Every row comes from one small tree of marks. The marks that hang from a mark follow it in brackets, in the order of their numbers. Every link used is in the known rows. Which tree was each row made from?
Known rows:
Q891{Q181{Q881{Q920}}}: |  13.3 |  10.9 |   6.1 |   7.8 | -14.9 |   5.0 | -16.4 |   3.4 |   8.7 | -21.5 |  18.6 |  -8.0 |  24.8 |  -6.0 | -24.8 | -61.9 | -26.2 |
Q181{Q402 Q881{Q920} Q891}: |   0.0 |  10.9 |  -2.6 |  19.4 | -26.2 |  -2.6 | -10.2 |  11.1 | -11.0 | -21.0 |  13.6 |  40.0 |  38.8 |  -0.3 |  -3.2 |  -2.6 | -18.8 |
Q891{Q181}: |   2.8 |   8.3 |  12.4 |   6.9 | -15.9 |  14.5 |  -2.5 |   5.4 |  -7.5 |  -8.4 |  18.6 | -51.2 |   5.7 |   3.6 | -22.4 | -11.0 | -27.8 |
Q920{Q181{Q402} Q881}: |  -8.9 |   9.6 |  12.5 |  26.6 | -18.8 |  -8.7 |   3.9 |  11.5 |  25.2 | -14.0 |  -7.9 |  12.8 |  30.2 |  -3.1 |   4.2 | -26.3 | -10.2 |
Q881{Q891{Q181} Q920}: |  -7.5 |  15.8 |   2.1 |   4.2 | -33.3 |   7.4 |   1.1 |   8.7 |   8.1 | -29.1 |  21.9 |  -9.7 |  26.6 |  -1.8 | -35.1 | -10.9 | -11.7 |
Q920{Q181 Q881}: |   0.6 |  14.0 |   6.4 |  14.4 | -10.8 |  -0.4 |   4.0 |   5.0 |  23.6 | -23.8 |   6.7 | -13.5 |  22.3 |  -2.1 | -10.7 | -36.2 | -19.3 |
Q181{Q881 Q891{Q920}}: |  16.0 |  13.2 |  -4.6 |  11.8 |   2.3 |   5.0 |   3.7 |   2.7 | -36.0 | -32.0 |  24.6 |  -3.8 |  13.1 |  -1.2 |   0.0 |  16.6 | -29.9 |
Q169{Q181{Q402}}: |   0.4 |   3.0 |   2.8 |  17.3 | -39.7 |  -2.5 |  -3.8 |  19.4 | -11.6 |  17.4 |   6.5 | -50.5 |  12.1 |  -8.6 |   2.9 |  20.7 |  -5.4 |
Q181{Q402 Q881}: |   2.6 |   6.2 |   9.7 |  26.6 | -20.0 |  -3.7 | -14.0 |   7.8 | -14.1 | -10.3 |  11.7 |  -5.3 |  20.4 |   0.4 |   5.6 |  -0.9 | -18.2 |
Q169{Q181}: |  11.0 |   6.8 |  -2.5 |   5.9 | -32.2 |   4.4 |  -3.4 |  13.6 | -14.1 |   8.1 |  20.2 | -77.4 |   3.8 |  -7.6 | -12.1 |  12.0 | -14.3 |
Q881{Q181{Q402} Q891{Q920}}: | -13.7 |  18.6 |   4.7 |  16.8 | -27.9 | -13.7 |  16.4 |  14.2 | -13.4 | -18.4 |  10.6 |  -6.3 |  12.6 |  -0.3 |   9.4 |  38.5 |  18.3 |
Q920{Q891{Q181}}: |   0.6 |   1.2 |  11.2 |  10.0 | -12.9 |  10.3 |   0.6 |   3.8 |   4.1 | -25.6 |  -1.9 | -55.4 |   5.0 |   8.3 | -27.8 | -30.4 | -15.7 |
Q881{Q181{Q402}}: |  -9.7 |  12.2 |  12.1 |  16.5 | -29.9 |  -6.9 |  -1.6 |  13.9 |  -6.2 |   2.1 |  10.5 | -30.7 |   9.3 |   6.2 |   5.6 |   9.7 |   3.5 |
Q920{Q881{Q181} Q891}: |   7.8 |  15.7 |   8.5 |  11.2 | -12.7 | -11.7 |   5.3 |   5.8 |  27.6 | -28.9 |  -1.4 | -35.0 |  14.8 |  10.3 |  -7.1 | -50.6 |  10.6 |
Q181{Q402 Q881 Q891{Q920}}: |   6.4 |   9.2 |   1.2 |  23.6 |  -6.7 |  -2.5 |   3.6 |   9.0 | -35.0 | -21.5 |   9.9 |  23.3 |  20.0 |  -1.8 |  14.9 |  25.9 | -22.1 |
Q881{Q920{Q891{Q181}}}: |  -2.8 |   1.0 |  -0.8 |   4.5 | -23.4 |   9.6 |  -2.0 |   2.9 |  16.0 | -34.7 |  -4.5 | -32.8 |   9.5 |   1.8 | -43.0 | -48.6 | -15.2 |
Q169{Q181{Q891{Q920}}}: |  13.4 |  10.1 | -10.6 |   3.5 | -19.0 |   6.3 |  14.1 |  15.4 | -34.8 |  -5.2 |  19.9 | -49.0 |   4.0 |  -9.0 |  -2.6 |  40.8 | -16.8 |
Q181{Q402 Q891{Q920{Q881}}}: |   1.3 |  12.3 |  -1.0 |  20.2 | -12.9 |  -3.5 |  18.9 |  10.5 | -16.5 | -19.1 |   3.9 |  26.2 |  20.5 |  -0.4 |   9.0 |  25.2 | -20.6 |

Which tree is each row?
| -17.3 |   2.2 |   0.1 |  20.4 | -15.8 |  -0.9 |  12.0 |   8.5 | -10.5 | -20.5 |  -7.2 |  -9.5 |   4.1 |  -8.6 |   0.6 |  16.2 | -15.0 |  Q891{Q920{Q181{Q402}}}
|  -6.5 |  -0.5 |  13.4 |  31.2 |  -9.6 | -11.5 |  -8.6 |   7.4 |  18.4 | -33.5 | -21.1 |   7.0 |  29.0 |   1.2 |   7.2 | -40.8 |   1.7 |  Q920{Q181{Q402 Q881} Q891}
|  16.4 |  10.2 |   8.6 |  21.4 | -24.8 |  -8.4 | -10.0 |  23.2 | -15.9 |   9.3 |  12.9 |  -3.7 |  38.8 |  -5.9 |  24.4 |  10.5 |  -4.5 |  Q169{Q181{Q402 Q881 Q891}}
|   4.2 |  13.9 |  -2.1 |  19.4 | -45.9 | -16.6 | -12.2 |  21.0 |   8.5 |  -7.8 |  12.3 |  13.7 |  46.0 | -16.4 |   4.7 |  -6.4 |  13.2 |  Q169{Q181{Q402 Q881{Q891 Q920}}}
|  18.2 |   2.3 | -10.4 |   8.5 | -27.4 |  -7.7 | -15.2 |   8.8 |  13.9 | -23.5 |  -0.6 | -36.8 |  21.7 | -11.4 | -17.4 | -55.8 |   0.7 |  Q169{Q181{Q881{Q920{Q891}}}}
| -11.4 |  10.2 |  10.5 |  17.8 | -22.0 |   0.4 |  15.0 |  13.1 | -15.1 | -19.5 |   4.9 |  -1.0 |  16.9 |  -4.4 |  -3.1 |  28.3 |  -6.1 |  Q881{Q891{Q181{Q402} Q920}}
|  22.9 |  13.8 |  -9.1 |   4.4 | -27.2 |  -2.2 | -12.5 |  15.3 |  -6.0 |  -8.2 |  23.3 |  -9.8 |  35.3 | -11.2 |  -7.2 | -17.5 | -12.1 |  Q169{Q181{Q881{Q920} Q891}}
| -15.7 |   5.6 |  -1.4 |  13.7 | -36.4 | -12.5 |  -0.8 |  10.9 |  18.0 | -23.9 | -13.7 | -13.8 |  14.0 |   4.7 | -14.8 | -28.9 |  17.5 |  Q881{Q181{Q402} Q920{Q891}}
|  11.7 |  26.9 |  10.0 |   7.0 | -12.4 |  -6.1 |   7.8 |  13.0 |   6.9 | -14.0 |  23.3 |  -7.1 |  27.9 |  10.5 |   2.9 | -14.1 |  -1.4 |  Q920{Q881{Q181{Q891}}}
|   5.7 |   3.0 | -10.1 |  12.7 | -18.5 |  -1.2 | -13.3 |  -2.1 |   8.4 | -44.6 |   2.3 | -15.0 |  17.7 |  -1.1 | -28.0 | -48.5 | -14.5 |  Q181{Q881{Q920{Q891}}}
|   7.5 |   6.8 |  23.6 |  24.2 | -11.9 |  -0.5 | -14.4 |  11.1 |  -2.2 |  -3.6 |   7.1 |  -2.3 |  27.9 |  -0.3 |   5.4 | -34.4 | -18.2 |  Q891{Q181{Q402 Q881}}
|   4.3 |  10.5 |  10.1 |  25.6 | -14.9 |  -1.5 |  -7.8 |  12.2 | -23.3 | -12.1 |  15.4 |  18.4 |  34.0 |   5.1 |  10.0 |  17.1 | -18.4 |  Q181{Q402 Q881 Q891}
|  14.3 |  17.0 |  -8.0 |   7.8 | -37.9 |  -9.3 | -12.3 |  14.6 |   6.9 | -18.6 |  25.7 | -14.5 |  38.5 | -16.5 | -11.6 | -16.5 |   3.8 |  Q169{Q181{Q881{Q891 Q920}}}
|   3.5 |   6.4 |  -5.2 |  13.4 | -27.9 |  -1.7 |  13.7 |  21.6 | -33.0 |   5.1 |   5.5 | -20.6 |  11.8 | -10.3 |  12.5 |  50.3 |  -8.4 |  Q169{Q181{Q402 Q891{Q920}}}
| -19.0 |  19.9 |   1.6 |  12.7 | -47.0 | -13.9 |   1.8 |  16.2 |  10.6 | -17.5 |  12.9 |  10.0 |  30.0 |   0.7 |  -8.3 |  11.3 |  21.0 |  Q881{Q181{Q402} Q891 Q920}
|   8.6 |  13.6 |   9.7 |  25.3 | -35.6 | -15.0 |  -9.9 |  22.0 |  -2.8 |   0.3 |  14.2 |  -8.6 |  41.3 | -10.9 |  20.5 |  12.6 |  12.4 |  Q169{Q181{Q402 Q881{Q891}}}
|   3.1 |  18.7 |  -1.6 |   2.9 |  -8.4 |   1.3 |  16.1 |   9.1 | -28.1 | -20.0 |  23.5 | -30.0 |   1.3 |   5.4 |  -1.3 |  29.1 |  -7.6 |  Q881{Q181{Q891{Q920}}}
|  -0.3 |  18.7 |  15.5 |  20.3 | -24.3 | -15.7 |   2.4 |  13.8 |  15.8 |  -0.2 |   5.6 |  -4.8 |  23.5 |   4.1 |  12.9 | -25.8 |   7.8 |  Q920{Q881{Q181{Q402}}}
|  -7.7 |  17.2 |  12.8 |  16.6 | -25.6 |  -5.5 |   4.3 |  18.1 | -14.3 |   0.2 |  14.3 |  -7.8 |  22.1 |  12.1 |  10.9 |  27.6 |   4.8 |  Q881{Q181{Q402 Q891}}
|  -7.9 |  -2.5 |  16.7 |  21.2 | -20.8 |   4.3 |   0.3 |  10.1 |   5.0 | -15.8 | -16.0 | -29.0 |  12.9 |   7.5 | -11.5 | -19.9 |  -6.6 |  Q920{Q891{Q181{Q402}}}
|  -6.3 |   7.7 |   4.2 |  22.7 |  -9.9 |  -9.4 |  15.7 |   8.0 |  12.7 | -23.5 | -13.1 |  16.5 |  17.4 |  -9.9 |   7.2 | -16.5 | -12.6 |  Q891{Q920{Q181{Q402} Q881}}
|   1.8 |  16.0 |   6.8 |  17.7 | -15.2 | -16.3 |  14.0 |  10.9 |   4.2 | -11.0 |   0.8 |  -1.2 |  11.9 |  -2.9 |  16.6 | -15.2 |   3.5 |  Q891{Q920{Q881{Q181{Q402}}}}
|  13.3 |  11.4 |   7.4 |   8.1 |  -1.0 |   5.0 |  12.7 |   4.1 |   2.3 | -20.9 |   9.1 | -22.1 |   7.1 |  -5.6 | -11.0 | -35.7 | -27.6 |  Q891{Q181 Q920{Q881}}
